What can hang from each mark
rasi: papop topas
papop: rasi zimis
kone: rasi
zimis: topas
gaka: kone topas vifa
topas: gaka rasi zimis
vifa: rasi

Each row was made from one small tree. The marks that hang from a mark follow it in brackets, in alphabetical order. Every link used is in the known rows. Write each row's tree.
Known rows
rasi(papop(zimis) topas): [ 0.05 -0.27 -0.22  0.18  0.02 -0.07  0.53 -0.23  0.17 -0.50 -0.36 -0.04
 -0.47  0.60  0.03  0.16 -0.05 -0.33 -0.06 -0.27]
topas(gaka): [-0.23 -0.15 -0.17 -0.01  0.34  0.22 -0.17  0.23  0.14 -0.18 -0.24  0.00
 -0.29 -0.32 -0.11 -0.20 -0.10 -0.02  0.02 -0.17]
vifa(rasi(papop(zimis) topas)): [ 0.05 -0.21 -0.21  0.28 -0.12  0.17  0.36 -0.17  0.07 -0.38 -0.66 -0.04
 -0.52  0.64  0.00  0.35 -0.17 -0.53 -0.16  0.03]
zimis(topas): [ 0.08 -0.22 -0.14  0.08  0.15  0.06  0.14  0.02  0.13 -0.22 -0.29 -0.13
 -0.48  0.02  0.05 -0.05 -0.46  0.03  0.09 -0.25]
gaka(topas): [-0.21 -0.07 -0.16 -0.24  0.11  0.23 -0.01  0.08  0.10 -0.12 -0.28  0.29
  0.06 -0.11  0.20 -0.54 -0.19 -0.14  0.00 -0.16]
vifa(rasi(topas(gaka))): [-0.33 -0.16 -0.39 -0.05  0.23  0.37 -0.05  0.25 -0.15 -0.18 -0.62  0.10
 -0.57 -0.28 -0.02  0.30 -0.15 -0.12 -0.19  0.02]
gaka(topas vifa): [-0.20 -0.05 -0.38 -0.20  0.09  0.35  0.04  0.23 -0.05 -0.11 -0.11  0.31
  0.15 -0.22  0.14 -0.64 -0.10  0.13 -0.03  0.03]
topas(rasi): [ 0.05  0.00 -0.01 -0.07  0.06  0.31 -0.09 -0.02  0.26  0.04 -0.13  0.14
 -0.15 -0.33 -0.01 -0.25 -0.28  0.13  0.16 -0.18]
vifa(rasi(papop topas(gaka(kone)))): [-0.73 -0.13 -0.38 -0.03  0.11  0.38  0.30  0.15  0.02 -0.27 -0.69 -0.01
 -0.39 -0.06 -0.08  0.31 -0.03  0.05 -0.38  0.15]
kone(rasi(papop(zimis(topas)))): [ 0.49 -0.41 -0.19  0.42  0.21  0.04  0.20 -0.37  0.50 -0.35 -0.26 -0.25
 -0.36  0.40  0.09 -0.05 -0.32 -0.59  0.08 -0.04]
rasi(topas(zimis)): [-0.16 -0.26 -0.14 -0.06 -0.03  0.04  0.23  0.01 -0.15 -0.32 -0.22  0.16
 -0.42 -0.20  0.24  0.02 -0.36 -0.03  0.09 -0.41]
rasi(papop(zimis) topas(gaka(vifa))): [-0.05 -0.33 -0.57  0.13  0.30  0.17  0.39  0.09  0.07 -0.54 -0.20 -0.02
 -0.47  0.12 -0.18  0.04  0.19 -0.02 -0.15 -0.15]
gaka(kone topas(rasi zimis) vifa): [-0.31  0.11 -0.13 -0.50 -0.10  0.55  0.08  0.24  0.19  0.18  0.05  0.54
  0.41 -0.72  0.12 -0.90 -0.10  0.56 -0.14 -0.09]
topas(gaka rasi): [-0.05 -0.06 -0.14 -0.15  0.35  0.44 -0.28  0.20  0.33  0.02 -0.17  0.12
 -0.22 -0.68 -0.17 -0.26 -0.16  0.18  0.15 -0.21]
zimis(topas(gaka(kone(rasi) vifa))): [-0.20 -0.20 -0.46 -0.02  0.46  0.40  0.06  0.19  0.16 -0.05 -0.05 -0.04
 -0.17 -0.62 -0.05 -0.28  0.05  0.33 -0.38  0.19]
rasi(papop topas(gaka zimis)): [-0.35 -0.43 -0.40  0.03  0.18  0.13  0.16  0.13  0.07 -0.55 -0.33  0.01
 -0.51 -0.33  0.04  0.10 -0.32 -0.04  0.24 -0.39]
gaka(kone topas(zimis) vifa): [-0.47  0.00 -0.17 -0.35 -0.10  0.35  0.17  0.27  0.00 -0.03 -0.04  0.40
  0.34 -0.40  0.20 -0.82 -0.05  0.32 -0.25 -0.06]
papop(rasi(topas(gaka zimis))): [-0.07 -0.15 -0.35 -0.15  0.29  0.33 -0.15  0.11  0.06 -0.21 -0.31  0.37
 -0.37 -0.60  0.12  0.04 -0.21 -0.29 -0.04 -0.32]
rasi(papop topas(gaka)): [-0.42 -0.35 -0.48  0.01  0.31  0.15  0.27  0.08  0.06 -0.50 -0.40 -0.04
 -0.51 -0.12 -0.04  0.22 -0.13 -0.01  0.07 -0.26]
kone(rasi(papop)): [-0.02 -0.25 -0.23  0.31  0.08  0.18  0.04 -0.22  0.28 -0.28 -0.23 -0.10
 -0.05  0.03  0.16 -0.18 -0.36 -0.42  0.24  0.14]
kone(rasi(topas)): [-0.04 -0.22 -0.28  0.00  0.19  0.15  0.16 -0.20 -0.07 -0.21 -0.22  0.14
 -0.29 -0.18  0.31  0.05 -0.15 -0.23 -0.08 -0.07]
rasi(papop topas(gaka(vifa) zimis)): [-0.33 -0.43 -0.59  0.03  0.16  0.29  0.26  0.27 -0.10 -0.56 -0.14  0.06
 -0.42 -0.45 -0.04 -0.04 -0.22  0.19  0.17 -0.23]
rasi(topas(gaka(vifa) zimis)): [-0.26 -0.32 -0.48 -0.13  0.24  0.30  0.09  0.36 -0.22 -0.35 -0.06  0.17
 -0.42 -0.67  0.02 -0.13 -0.12  0.29  0.00 -0.27]
zimis(topas(gaka(kone vifa) rasi)): [-0.19 -0.04 -0.36 -0.27  0.39  0.51  0.09  0.34  0.30  0.09 -0.05  0.07
 -0.24 -0.78 -0.26 -0.33  0.00  0.80 -0.25 -0.06]

Write each row's tree
[-0.35 -0.13 -0.40 -0.11  0.36  0.33  0.22  0.35  0.11 -0.13 -0.12 -0.07
 -0.31 -0.41 -0.20 -0.24  0.01  0.57 -0.36 -0.02] | zimis(topas(gaka(kone vifa)))
[ 0.04 -0.32 -0.60  0.05  0.36  0.52  0.04  0.22  0.37 -0.24 -0.14 -0.09
 -0.40 -0.60 -0.26 -0.15 -0.39  0.46  0.27 -0.11] | zimis(topas(gaka(vifa) rasi(papop)))
[ 0.21 -0.33 -0.27  0.26  0.13  0.01  0.36 -0.40  0.24 -0.43 -0.28 -0.03
 -0.34  0.40  0.18  0.09 -0.07 -0.59 -0.09 -0.07] | kone(rasi(papop(zimis) topas))
[-0.21 -0.18 -0.39  0.03 -0.26  0.59 -0.01  0.25 -0.01 -0.22 -0.38  0.24
  0.14 -0.16  0.13 -0.47 -0.54 -0.20  0.18  0.22] | gaka(topas(zimis) vifa(rasi(papop)))
[-0.17 -0.30 -0.43 -0.06  0.48  0.28 -0.07  0.01  0.00 -0.23 -0.24  0.11
 -0.37 -0.52  0.17  0.05 -0.01 -0.16 -0.10 -0.09] | kone(rasi(topas(gaka)))
[-0.04 -0.27 -0.52  0.03  0.43  0.33 -0.01  0.33  0.06 -0.26 -0.11 -0.11
 -0.47 -0.43 -0.18 -0.15 -0.23  0.34 -0.01 -0.10] | zimis(topas(gaka(vifa)))
[ 0.06 -0.21 -0.02  0.08 -0.15  0.29 -0.03 -0.05  0.39 -0.19 -0.14  0.07
 -0.13 -0.34  0.03 -0.31 -0.60 -0.01  0.50 -0.31] | topas(rasi(papop) zimis)
[-0.47 -0.07 -0.20 -0.13  0.14  0.37  0.00  0.43  0.05 -0.10  0.02  0.11
 -0.05 -0.61 -0.12 -0.51  0.03  0.44 -0.22 -0.06] | topas(gaka(kone vifa) zimis)
[ 0.35 -0.25 -0.37  0.46 -0.07  0.32  0.24 -0.02  0.21 -0.32 -0.44 -0.24
 -0.46  0.50 -0.19  0.06 -0.36 -0.29 -0.08  0.23] | gaka(vifa(rasi(papop(zimis(topas)))))
[-0.37 -0.14 -0.20 -0.14  0.38  0.18  0.15  0.22  0.25 -0.12 -0.30 -0.11
 -0.40 -0.30 -0.12 -0.12 -0.04  0.33 -0.30 -0.19] | zimis(topas(gaka(kone)))
[-0.20 -0.50 -0.44  0.10  0.28  0.23  0.02 -0.03  0.10 -0.48 -0.24  0.04
 -0.36 -0.54  0.22  0.04 -0.30 -0.27  0.24 -0.19] | kone(rasi(papop topas(gaka zimis)))
[-0.39  0.09 -0.02 -0.31  0.27  0.42 -0.09  0.22  0.38  0.14 -0.17  0.16
 -0.05 -0.64 -0.18 -0.32  0.10  0.44 -0.21 -0.13] | topas(gaka(kone) rasi)
[ 0.03 -0.31 -0.39  0.00  0.39  0.38  0.00  0.10  0.52 -0.24 -0.32 -0.12
 -0.48 -0.48 -0.22 -0.02 -0.46  0.19  0.33 -0.27] | zimis(topas(gaka rasi(papop)))
[-0.43 -0.02 -0.22 -0.10 -0.24  0.42  0.35  0.23 -0.35 -0.07 -0.34  0.22
 -0.22 -0.24  0.11  0.02 -0.16  0.30 -0.43  0.14] | gaka(kone vifa(rasi(topas(zimis))))
[-0.14 -0.06 -0.28 -0.11 -0.17  0.59 -0.20  0.33 -0.13 -0.03 -0.31  0.38
  0.12 -0.36  0.18 -0.55 -0.42 -0.12  0.00  0.18] | gaka(topas(zimis) vifa(rasi))
[ 0.15 -0.26 -0.25  0.08  0.08  0.25  0.19 -0.13  0.46 -0.21 -0.30 -0.12
 -0.40 -0.15 -0.05 -0.03 -0.61  0.15  0.36 -0.22] | zimis(topas(rasi(papop)))
[-0.23 -0.37 -0.25  0.10 -0.10  0.01  0.39 -0.09 -0.02 -0.51 -0.30  0.01
 -0.42  0.01  0.20  0.10 -0.45 -0.10  0.27 -0.37] | rasi(papop topas(zimis))
[ 0.33 -0.32 -0.15  0.34  0.09 -0.06  0.34 -0.20  0.44 -0.44 -0.34 -0.28
 -0.51  0.57 -0.06  0.02 -0.33 -0.34  0.08 -0.24] | rasi(papop(zimis(topas)))
[-0.37 -0.07 -0.33 -0.03  0.36  0.45 -0.07  0.23  0.10  0.01  0.01  0.08
  0.10 -0.63 -0.05 -0.44  0.25  0.21 -0.39  0.28] | topas(gaka(kone(rasi) vifa))
[ 0.21 -0.39 -0.30  0.25  0.37  0.04  0.14  0.01  0.51 -0.46 -0.36 -0.28
 -0.59  0.24 -0.21  0.01 -0.18 -0.30  0.07 -0.28] | rasi(papop(zimis(topas(gaka))))
[-0.52  0.06 -0.31 -0.09 -0.11  0.40  0.43  0.17 -0.32 -0.04 -0.42  0.17
 -0.21 -0.02  0.02  0.12  0.02  0.32 -0.60  0.28] | gaka(kone vifa(rasi(topas)))
[-0.06 -0.15 -0.53 -0.13  0.28  0.46 -0.09  0.24 -0.08 -0.22 -0.12  0.41
 -0.28 -0.74  0.03 -0.09 -0.11  0.00 -0.12 -0.17] | papop(rasi(topas(gaka(vifa) zimis)))
[ 0.58 -0.14  0.01  0.03  0.18  0.16  0.09 -0.14  0.52 -0.03 -0.18  0.00
 -0.44  0.03 -0.09 -0.15 -0.26 -0.05  0.03 -0.34] | papop(zimis(topas(rasi)))
[ 0.45 -0.19 -0.33 -0.03  0.45  0.43 -0.05  0.20  0.44 -0.06 -0.02  0.01
 -0.44 -0.43 -0.35 -0.26 -0.04  0.29 -0.08 -0.20] | papop(zimis(topas(gaka(vifa) rasi)))
